Each row was made from one path, in order. Every step used is in the known rows, and no mark comes twice. Write each row's path.
Known rows:
F -> G -> K -> W -> B: [-30.6   2.0 -26.3  12.2 -11.9  68.8   1.4   2.7  66.0 -36.0   7.5 -34.9
 -24.9  36.7  -9.3 -11.6 -29.4  36.6 -18.1  28.4]
F -> W -> B: [-29.1  32.5  -8.1  -5.0  14.0  37.6 -33.2 -29.4  39.1 -22.9 -22.0 -33.1
 -20.7  22.6   2.8 -28.5  -3.4  18.3 -15.4  25.6]
K -> W -> F -> G -> J -> T: [-44.0 -26.7 -45.3   3.9  -8.2  35.4   3.8   2.5  45.9 -24.6   2.1 -43.5
 -21.4  39.6  21.3 -14.8 -29.3  11.1 -33.2  13.1]
W -> F: [-41.6  36.3 -26.2 -17.9   4.8   2.9  -3.6 -30.1  46.5  -7.7   0.7 -23.3
 -39.8  23.1  -3.1 -33.9 -16.3  20.3 -12.3   5.0]
B -> W -> K -> G: [-17.1  15.6 -58.1 -16.3 -52.7  26.8 -46.3 -13.0  36.5  29.8   5.7 -20.0
 -50.5  15.8  -8.2 -45.7  -8.5  34.7 -73.7  46.3]
B -> W: [-55.6  45.3 -33.8  -1.4 -16.6  12.8 -47.3 -27.8  30.6   8.3 -17.6  -2.2
 -33.4  11.3 -12.0 -45.5   0.6  19.7 -40.8  36.8]
Y -> B -> W -> F -> G: [-54.8  57.4 -56.7  14.5   9.4   8.6 -51.4 -14.4  67.8  19.9 -35.1 -42.5
 -41.8  -2.1 -21.2 -23.8 -16.1  14.6 -35.9   7.8]
J -> T: [-45.1   6.6 -35.3   0.6   3.7  10.2 -44.1 -27.0  30.2 -35.4   1.3  -6.2
 -10.1  17.8   4.4 -46.8   8.6  20.2 -32.3  38.7]
Y -> B -> W -> F -> G -> J: [-76.2  52.8 -41.1  19.1   1.3   8.3 -30.2  -5.9  47.0  10.7 -22.5 -39.2
 -42.6  23.4 -16.8 -20.2 -32.6  14.8 -42.8  -3.7]
G -> F -> W: [-54.9  20.8  -8.2  -1.4  10.7  29.7  -6.4 -39.8  38.8 -38.0   3.4 -26.2
 -40.6  28.2   5.6 -19.1 -12.2   2.7   6.7 -17.5]
W -> B -> Y: [-32.8  46.4 -11.4  10.6   2.5  -1.7 -41.1 -33.0  30.5  -2.1 -40.6  -6.9
 -26.5  22.2 -24.7 -29.9 -46.2  38.9 -41.7  38.9]
Y -> B -> W: [-76.5  70.5 -40.8  20.2  -9.9   9.5 -70.4 -23.0  41.0   9.7 -29.5   1.7
 -28.6  -3.6 -30.9 -39.6   9.6  32.7 -50.8  24.1]
F -> W -> B -> Y: [-27.1  41.3  -9.1   8.0   3.7  15.9 -40.0 -38.0  31.4  -8.8 -51.8 -28.7
 -30.5  13.3  -4.8 -24.4 -32.3  23.7 -23.2  30.4]
G -> J: [-69.2  34.3  -4.7  -2.3  -5.6  10.6  -6.0 -21.3  13.9 -27.5  16.4   3.3
 -29.6  41.3  -4.9 -37.3  -8.9  22.5 -19.2   7.6]
B -> W -> F -> G: [-34.4  31.1 -49.0  -5.2   2.7  12.4 -29.3 -19.5  56.8  17.4 -24.1 -47.0
 -46.5  13.9  -2.5 -29.6 -25.9   2.2 -25.9  20.2]
B -> W -> F -> G -> J -> T: [-48.8  -4.6 -45.1   1.4  -4.1  13.4 -26.2  -8.6  29.5  -8.0 -14.3 -48.2
 -26.7  42.6  19.2 -28.4 -38.2   0.2 -53.9  26.7]
G -> J -> T: [-65.9   0.8 -18.5   3.5  -5.7  11.0 -22.6 -18.2   7.7 -45.6  13.7  -0.8
  -8.7  45.4  10.2 -41.7  -7.3  19.6 -40.7  25.8]
K -> G -> F: [-44.9  14.1 -30.9  -2.0 -11.1  19.8  -8.7 -26.4  33.7 -12.0  25.1  -6.3
 -45.8  34.3 -13.7 -10.4 -32.9  37.7 -24.2  -4.0]
F -> G -> J: [-59.3  23.6 -16.4   3.4  11.8  17.4 -10.7 -10.7  33.0 -32.0  12.4 -18.4
 -33.1  35.2  -4.9 -30.1 -12.0   2.1  -6.8   5.0]
G -> K -> W: [-59.2  12.7 -25.9   3.1 -37.5  50.8  11.7 -11.7  49.6 -37.5  24.0  -0.8
 -33.8  26.9  -5.0 -30.0  -5.7  40.2  -9.3  15.0]

Write each row's path:
[-22.9  -3.2 -36.2 -14.5 -29.3  26.8  -9.4 -20.8  40.2 -10.3  38.3 -23.4
 -53.8  42.4 -12.3 -25.0 -34.5  33.5 -43.6   0.6] | W -> K -> G -> F
[-39.7  19.3 -16.7  20.1 -36.7  36.9  -3.5 -16.2  43.6 -18.4 -18.1  -8.1
 -30.3  33.7 -19.0 -17.9 -56.8  59.2 -38.4  34.7] | G -> K -> W -> B -> Y
[-31.2  10.5 -49.5  -3.3   0.5  34.7   0.7  -5.5  72.2  -0.6  -8.7 -42.0
 -42.2   9.5  -0.3 -13.3 -16.0  10.2  -3.7   7.3] | K -> W -> F -> G
[-39.4   9.3 -27.5  -3.6  -7.6  37.0  -6.8 -31.6  36.9 -18.4  14.7 -29.1
 -52.9  26.4   5.2  -4.6 -19.1  21.5  -7.4 -13.0] | K -> G -> F -> W
[-27.0   2.3 -47.3  -8.3 -47.5  30.7 -29.2 -20.5  34.9  17.6  18.0 -24.7
 -55.9  37.9 -11.6 -29.2 -41.5  33.0 -71.1  18.4] | B -> W -> K -> G -> F
[-48.5   3.6 -36.8  11.0 -21.1  57.2   8.1  -2.0  67.2 -37.2  20.7 -23.1
 -39.3  21.4  -4.7 -21.2  -7.3  22.3   5.0  12.1] | F -> G -> K -> W
[-23.7  15.8 -24.2 -19.3 -16.4  34.6 -25.5 -28.4  48.3 -22.6   1.6 -38.4
 -42.1  16.9  12.5 -49.2  17.5  -1.1 -11.8  13.7] | F -> W -> K
[-39.3  10.6 -13.4   4.5 -27.0  61.2   3.9  -7.5  47.6 -31.4  12.4 -12.9
 -20.8  42.5  -9.5 -19.1 -26.8  52.7 -30.3  30.7] | G -> K -> W -> B
[-31.4  10.1 -25.9  25.8 -21.2  46.7  -6.9  -7.3  61.0 -20.6 -21.1 -31.1
 -34.7  28.9 -19.0  -8.8 -57.8  41.0 -26.0  32.5] | F -> G -> K -> W -> B -> Y
[-34.2  29.6 -22.9  16.4 -20.9  23.9 -35.4 -17.8  39.2   8.9 -48.4  -4.9
 -25.7  14.1 -23.6 -21.4 -43.2  49.5 -52.7  43.6] | K -> W -> B -> Y
[-40.7  23.6 -40.7  -6.2 -12.9  25.0   2.8 -17.5  59.9  -9.2   5.5 -53.3
 -53.4  30.7   0.3 -28.2 -39.6  11.3 -15.5  12.0] | B -> W -> F -> G -> K
[-28.6   0.3 -26.7 -18.5 -42.0  41.4  -4.0 -12.1  24.0 -13.2  26.4 -38.0
 -54.8  39.5  16.7 -32.5  -5.9  19.4 -31.7   6.9] | F -> W -> K -> G -> J
[-35.4  19.9 -21.2   3.5 -11.7  44.9 -28.1  -8.7  45.2  -3.7 -16.8  -8.9
 -14.3  23.2 -13.9 -23.4 -13.7  44.1 -41.9  37.7] | K -> W -> B
[-34.4  17.5 -31.8 -10.9   5.2  23.8  23.3 -18.0  66.5 -36.8  23.7 -49.6
 -50.9  36.2   2.0 -23.9 -32.6  11.8  14.1  -7.5] | W -> F -> G -> K
[-68.8  20.2 -53.0  23.4   4.3   9.6 -48.8  -3.7  40.4  -5.9 -24.8 -42.9
 -22.1  26.8  -0.3 -22.6 -30.0  12.4 -63.6  14.8] | Y -> B -> W -> F -> G -> J -> T
[-33.2   3.4 -14.3 -11.7 -11.7  37.3  -7.2 -33.2  46.6 -36.1  15.7 -44.5
 -46.5  36.3   7.4 -34.0 -13.8  -4.3 -10.6 -13.6] | G -> F -> W -> K
